In the rows, zero is written as 128.
Known rows, with every way that one mark hangs from another
[k_846 [k_371 k_974]]: [144 100 114 161 149 103 120 124 123 136 125 107 102 151 137 177 127  90
 132 157 122 114]
[k_371 k_846]: [157  90 114 158 157  95 116 119 129 165 139  91  98 161 114 150 133 122
 149 164 131  83]
[k_851 k_161 [k_432 [k_371 k_846 k_974]] k_727]: [179 118 123 166 181 105 122 100 105 126 197  88 105 150 115 110 170 117
 143 193 173 116]
[k_851 [k_727 [k_432 [k_371 k_974]]]]: [141 113 130 163 163 113 115 100 125 140 166 137 100 135 108 147 153 108
 129 174 136  92]
[k_846 k_371 k_432]: [134  90 136 175 183  80 106 121 112 128 112 118  98 138 124 168 119  57
 142 157 122  94]
[k_851 k_161 k_727]: [139 118 139 170 177  92 106 112  94 150 175  73 119 154 104 138 135 118
 125 175 148 114]
[k_974 k_763]: [114  88 143 152 150 104 114  96 103 168 136  79  96 142 120 160 118 122
 125 164 136 100]
[k_851 [k_432 [k_371 k_846]] [k_727 k_161]]: [170 107 155 139 189  93 130  95  99 146 188  90 113 138  92 121 170 138
 153 192 148  94]
[k_851 k_161 k_432 k_727]: [134 111 144 168 186  70 107 103  93 129 192  54 120 145 106 138 164  91
 142 182 166 109]
[k_371 k_974]: [142  87 105 168 136 106 114 115 135 157 134 101 100 159 125 168 133 115
 125 159 125  89]
[k_727 [k_851 k_161 k_432]]: [155 104 152 170 180  81  95 110 104 138 190  57 115 138 120 162 183  85
 127 167 169  73]
[k_974 [k_763 k_371]]: [108 121 115 167 136 108 124  70  89 166 141  88 100 131 130 176 127 113
 134 144 138 106]
[k_432 [k_371 k_846]]: [171  99 123 151 155 112 112  92 121 156 152 107  92 147  97 127 130 149
 140 174 123  84]
[k_727 [k_432 [k_371 k_974]] [k_851 k_161]]: [178 114 147 171 176 117 100 107 116 137 171 115 103 132 118 155 187  94
 103 159 149  69]
[k_371 [k_846 k_432] k_974]: [162  75  96 183 166  99 120 138 144 155 114 125  88 165 136 155 135  80
 144 158 137  77]
[k_727 [k_851 k_161 [k_432 [k_371 k_846 k_974]]]]: [198 109 131 167 176 115 109 106 116 134 191  91 100 143 130 133 190 111
 125 178 175  80]
[k_763 [k_371 k_846]]: [150 123  86 173 144  97 126  95 114 163 144 100 101 149 122 163 139 113
 158 144 134  90]
[k_846 [k_432 [k_371 k_974]]]: [155  84 116 179 155 111 101  97 131 138 132 139  88 142 116 144 127 105
 120 166 122  77]
[k_974 [k_763 [k_371 k_432 k_846]]]: [118 114  96 193 131 122 135 112  96 166 134  98  71 162 135 164 145  93
 150 140 157 104]
[k_727 k_161 [k_432 k_371] k_851]: [169 105 179 144 183 105 107 100 111 159 164 118 111 121  94 166 188 117
 112 157 124  47]

Rows
[122  87 135 175 173 105 123 121 105 138 102 123  87 138 156 174 115  56
 129 156 141 120]	[k_846 [k_371 [k_974 k_763]] k_432]
[131  91 104 188 132 114 119 152 125 130 121 115  81 172 138 176 139  66
 132 150 132 112]	[k_846 [k_371 k_432 k_974]]
[144 112  56 206 117 123 134 134 129 155 133 119  75 178 141 170 158  85
 149 134 147  92]	[k_763 [k_371 k_432 k_846 k_974]]
[155  94 130 151 165 125 132  96 118 155 133 119  80 140 125 142 158 110
 131 165 145  92]	[k_727 [k_432 [k_371 k_846 [k_974 k_763]]]]
[122  99 131 155 150 115 129 114 103 147 118  99  95 142 149 175 119  92
 127 159 136 133]	[k_846 [k_371 [k_974 k_763]]]
[157 117 133 167 172 101 110  86  98 120 200  84 111 142 110 122 165 112
 125 191 164 115]	[k_851 k_161 [k_432 [k_371 k_974]] k_727]
[184  92 152 138 188  95 128 100 112 155 139 106 102 142  86 139 180 123
 136 159 117  64]	[k_727 k_161 [k_432 [k_371 k_846]]]
[157 107  67 198 156 101 128 113 130 153 120 136  91 153 146 168 142  73
 153 138 139  84]	[k_763 [k_371 [k_846 k_432] k_974]]
[135  83 135 172 157 124 112  85 111 149 127 132  82 134 129 143 118 108
 113 169 134  94]	[k_846 [k_432 [k_371 [k_974 k_763]]]]
[142  75 114 176 171 113 129 128 123 163 109 118  82 156 149 155 127  85
 137 159 151  96]	[k_371 [k_846 k_432] [k_974 k_763]]
[140  87 117 181 171  92 113 131 125 126 107 132  95 147 142 174 123  53
 137 155 125 101]	[k_846 [k_371 k_974] k_432]
[171 111 160 140 199  99 132 107 103 155 164 118 110 138  89 130 172 128
 143 175 133  84]	[k_851 [k_727 k_161 [k_432 [k_371 k_846]]]]
[130 109 107 186 170 102 130  93  96 163 122 114  87 136 140 162 129  83
 153 142 149  94]	[k_974 [k_763 [k_371 [k_846 k_432]]]]
[155  90 165 150 175  81 111 114 113 158 176  73 118 135 114 178 189 101
 130 163 148  59]	[k_727 k_161 [k_851 k_432]]
[172 121 142 159 194  93 114  90  89 129 205  73 108 142  97 103 165 122
 150 196 169 108]	[k_851 k_161 [k_432 [k_371 k_846]] k_727]
[180 121 126 167 192 112 125 115 109 135 170 116 104 152 113 121 172 105
 133 177 157 106]	[k_851 k_161 [k_727 [k_432 [k_371 k_846 k_974]]]]
